Each row comes from the steps of one walk. Every step used is in the known rows, and no mark comes twice. Write the walk behind each row, first mark first.
Known rows
difoz-dafi-folum-gasekir-devituz-sumuni: [-3.95  0.46 -0.70 -1.07 -1.31 -2.73 -0.17  0.56  1.12  1.17 -0.09 -5.67
  2.79  1.01  0.00 -1.19  1.37 -0.83  2.36  0.83 -0.21]
tedof-devituz-sumuni: [ 0.97  0.87  2.48 -4.64 -2.47  0.28 -1.74 -0.43 -1.45 -0.71  0.41  2.65
 -5.66 -1.22 -1.60  2.94 -2.40 -3.78 -0.86 -0.53  0.30]
dafi-difoz: [ 0.85  1.35 -2.69  0.30  0.40  0.67  0.95 -1.18 -0.52  2.17  3.55 -1.43
 -3.93  0.59  0.62 -1.92 -0.29  3.27 -0.62  0.79  0.95]
vuto-sumuni-tedof: [ 4.69 -1.00 -2.30 -4.66 -0.09  5.69 -1.35  1.31  0.03 -0.91 -2.29  6.20
  1.66 -2.89 -0.04  0.95 -2.60  0.23 -4.90  0.22  0.53]
dafi-folum: [-0.17  4.95 -2.71 -0.18  4.29 -1.88  0.36 -0.91  1.98 -0.18  2.65 -1.63
  0.92  1.35 -0.88 -1.29  1.29 -1.07 -1.23  2.64  0.88]
zutuk-vuto-sumuni-tedof-devituz: [ 4.08 -0.12  2.46 -3.25  2.16  7.94 -2.45 -1.17 -1.90  2.35  0.37  5.73
  0.29 -4.10 -2.17 -1.50 -1.43  0.15 -4.75 -0.18 -2.54]
tedof-devituz-gasekir: [ 0.58 -0.43  4.24  0.09 -2.92 -2.74 -2.14 -0.28 -1.73 -0.68 -1.55  5.50
 -4.06 -0.92 -0.53  1.30 -2.89 -2.75 -0.13 -0.42  0.02]
sumuni-tedof: [ 0.64 -1.82 -1.23 -0.77 -0.73  4.29 -0.23 -0.82  1.11 -0.66 -1.37  5.99
 -0.29 -1.69  2.33  1.63 -2.08  2.64 -2.51  2.18  0.47]
devituz-gasekir-folum-dafi-difoz: [ 0.77  1.53  0.61  1.21 -0.47 -4.83  0.16  0.06  0.41  1.42 -1.51 -0.49
  0.84  1.88 -0.38 -0.89  0.98  1.10  5.92 -1.89 -0.08]
difoz-dafi: [-1.99  0.26 -1.39 -2.13 -0.45  1.22  0.58 -0.97  0.58  0.82  0.50  1.49
 -0.91  1.24  1.11  1.61 -0.70  1.46 -0.24 -0.58 -0.83]
dafi-difoz-folum-gasekir-devituz-sumuni: [-0.66 -0.53 -1.96  1.56 -1.06 -1.09 -0.41  1.53 -1.66 -0.13  1.95 -6.40
 -1.54  1.95  0.45 -2.12  1.16  1.46 -0.42  0.16 -0.12]
vuto-sumuni-tedof-devituz-gasekir-folum-difoz-dafi: [ 3.10 -4.85  0.96 -2.70 -4.14  2.00 -0.31  1.05 -0.91 -0.37 -3.60  2.89
  2.08 -3.00  1.79 -0.94 -2.91 -4.15 -2.27  1.07 -0.35]
tedof-devituz: [-0.20  0.02  2.44 -0.28 -1.44 -0.25  0.80 -0.62 -0.72 -0.51  1.09  4.01
 -4.76 -2.68 -0.58  0.77 -1.52 -2.76 -2.27  0.74 -0.17]
gasekir-devituz-sumuni: [ 1.87  0.45 -0.05 -1.24  0.43  1.90 -0.87  0.53 -0.81 -0.85  0.08 -2.37
 -1.21 -0.67 -3.25  4.50  1.19 -1.00  0.39 -3.16  3.01]
dafi-difoz-folum-gasekir-devituz-sumuni-tedof: [-0.93 -2.46 -2.38  1.73 -2.63  0.43 -0.69  1.75 -1.27 -0.21  0.90 -4.86
 -0.80  0.77  2.11 -2.59  0.35  2.41 -1.40  2.06 -0.28]
difoz-folum: [ 0.40  2.26 -2.86  0.00  3.62  0.79 -0.44  0.70 -0.13 -3.45  1.36  1.13
 -0.68  3.41  0.25  1.81  0.45 -0.48 -4.20  0.35 -1.26]
difoz-folum-gasekir-devituz-sumuni-tedof: [-1.33 -2.51  0.01  1.43 -0.90  0.59 -1.18  2.38 -0.50 -3.46 -2.22 -1.45
  2.05  0.82  0.79  1.39  0.64 -0.32 -1.45 -0.06 -0.72]
zutuk-vuto-gubo: [ 3.46  3.38  0.91 -1.40  6.22  4.04 -2.64 -2.80  0.83  3.22  5.19  2.81
  1.23 -0.46 -2.66  0.69  0.61  5.12 -2.26 -4.35 -1.90]
folum-gasekir: [-1.33 -0.13  3.06  1.00  0.28 -1.52  1.04 -0.62  0.02 -0.06 -2.03  2.05
  0.14 -0.06 -0.51  0.81 -0.81  1.39  3.16 -3.15  0.13]
sumuni-tedof-devituz-gasekir-folum: [ 0.94 -3.91  2.33  1.36 -3.94 -0.17 -1.03 -0.52  0.29 -1.63 -3.30  6.31
 -0.61 -3.39  2.87  0.31 -2.48 -1.15 -0.95  2.77 -0.25]

Which walk is each row?
[-2.57  2.13 -1.86 -1.65 -1.64 -0.21  2.61  1.11  0.57  4.63  3.04 -1.32
 -2.70  0.36 -0.41 -2.90  1.08  3.41  2.69  0.97 -0.78] -> folum-dafi-difoz
[ 0.88  1.89  1.67  0.57  0.49 -4.50 -0.03  0.10  0.85  0.01 -3.00  1.79
  1.94  1.97 -1.13  1.34  0.82 -0.10  6.04 -3.08 -0.05] -> devituz-gasekir-folum-dafi
[-2.10  3.21  0.04  1.34  2.66 -4.10  0.77 -0.48  1.72  0.21  0.46 -2.39
  2.50  0.85 -0.56 -2.61  1.07 -0.62  1.79  1.46  0.23] -> dafi-folum-gasekir
[-1.65  2.17  0.39  1.13  1.39 -3.74  0.00  0.65  1.05 -0.07  0.05 -5.82
  2.95  0.07 -2.08 -1.30  2.23 -1.85  2.46  0.36  1.59] -> dafi-folum-gasekir-devituz-sumuni
[-2.48  2.73 -2.45 -1.41  1.71  0.04  1.03  2.51  0.71 -1.13  1.45  0.60
 -0.09  3.15 -0.31  0.20  1.58  0.12 -1.48  0.85 -2.62] -> difoz-folum-dafi
[ 1.50 -2.12 -0.56 -1.16 -1.66  3.91 -1.27  0.77 -0.28 -0.97 -1.13 -0.40
 -0.27 -2.09 -1.17  4.00  0.33  0.15 -0.85 -0.82  2.76] -> gasekir-devituz-sumuni-tedof
[ 3.20  1.52  1.43  1.68  2.05 -3.88 -1.21 -1.51  0.25 -1.85 -3.03  2.24
  1.43  2.06 -0.67  2.62 -0.13 -0.54  3.86 -3.50  1.03] -> devituz-gasekir-folum
[-1.05 -3.91  1.45  1.14 -6.13 -0.99  0.17  0.61  0.33  1.32 -1.85  3.70
 -1.28 -3.53  3.21 -2.93 -1.57  0.42  0.70  4.31 -1.10] -> sumuni-tedof-devituz-gasekir-folum-dafi-difoz
[-3.02  2.56 -3.26 -1.61  1.16 -1.35  0.46 -0.81  1.85  1.12  2.11 -2.14
  1.32  1.85  1.14 -1.40  0.80 -0.05 -0.79  2.82 -0.85] -> difoz-dafi-folum
[ 0.31  1.60 -4.46  1.04  1.36  0.32  0.21  0.21 -0.93 -0.19  4.11 -2.86
 -3.02  2.80  1.59 -2.41  0.49  2.13 -3.59  2.24 -0.78] -> dafi-difoz-folum
[-1.58 -2.20  3.31  4.19 -0.42 -1.35  1.98  0.59 -0.26 -0.17 -2.02 -1.20
  1.38 -2.18 -1.53  0.76  1.32  0.79  2.90 -3.43  1.47] -> folum-gasekir-devituz
[-1.82 -1.18  0.26  4.12  1.47 -1.27  0.74  2.00 -0.51 -3.33 -0.77 -2.18
  1.87  1.14 -0.27  0.51  1.94 -0.55 -1.33 -1.20 -0.83] -> difoz-folum-gasekir-devituz
[-1.37 -1.07 -2.01  4.37 -0.40 -1.40  1.20  1.38 -1.27  0.02  2.34 -5.58
 -0.88  1.06  1.16 -3.48  1.72  2.13 -1.26  1.03 -0.34] -> dafi-difoz-folum-gasekir-devituz
[ 5.13  3.50  1.44 -3.65  5.97  6.75 -2.12 -1.73 -1.86  2.56  1.52  3.28
  0.90 -0.97 -4.42 -0.07  0.03  0.84 -2.59 -3.79 -1.72] -> zutuk-vuto-sumuni
[-0.84  2.74 -1.35  0.65  3.92 -1.39  2.39 -1.57  1.07  0.86  3.41 -5.43
  0.76  2.97 -0.10 -1.78  1.11 -3.43  0.42  2.69  1.78] -> dafi-folum-difoz
[-4.26 -1.50 -1.08 -1.01 -2.92 -1.10 -0.52  0.67  1.55  1.10 -1.01 -4.10
  3.63 -0.20  1.73 -1.59  0.72  0.09  1.37  2.64 -0.42] -> difoz-dafi-folum-gasekir-devituz-sumuni-tedof
[ 1.08 -1.14  2.06  1.81  0.38 -3.51  0.52 -1.88 -0.27 -0.30 -2.47 -1.65
  1.72  3.71  0.99  1.72 -0.32 -2.12  5.38 -3.02  0.97] -> devituz-gasekir-folum-difoz-dafi
[-0.19 -1.38 -0.18  1.76  2.32 -0.80  5.14 -2.62  1.09 -0.05  0.92 -5.20
  1.48  1.80  1.34  0.79  1.73 -2.82  3.54 -1.39  0.77] -> gasekir-folum-difoz-dafi
[-0.89 -3.39  2.99  0.76 -2.88  0.58 -0.39  0.97 -0.42 -0.42 -3.53 -0.69
  1.45 -2.27 -0.79  2.07 -0.15  0.86  3.08 -2.53  1.58] -> folum-gasekir-devituz-sumuni-tedof
[-0.42 -3.57  1.06 -0.34 -3.75  3.11  0.08 -0.39  0.30 -0.64 -1.00  6.82
 -2.70 -4.36  2.62  0.20 -2.77 -0.30 -3.78  4.04 -0.29] -> sumuni-tedof-devituz
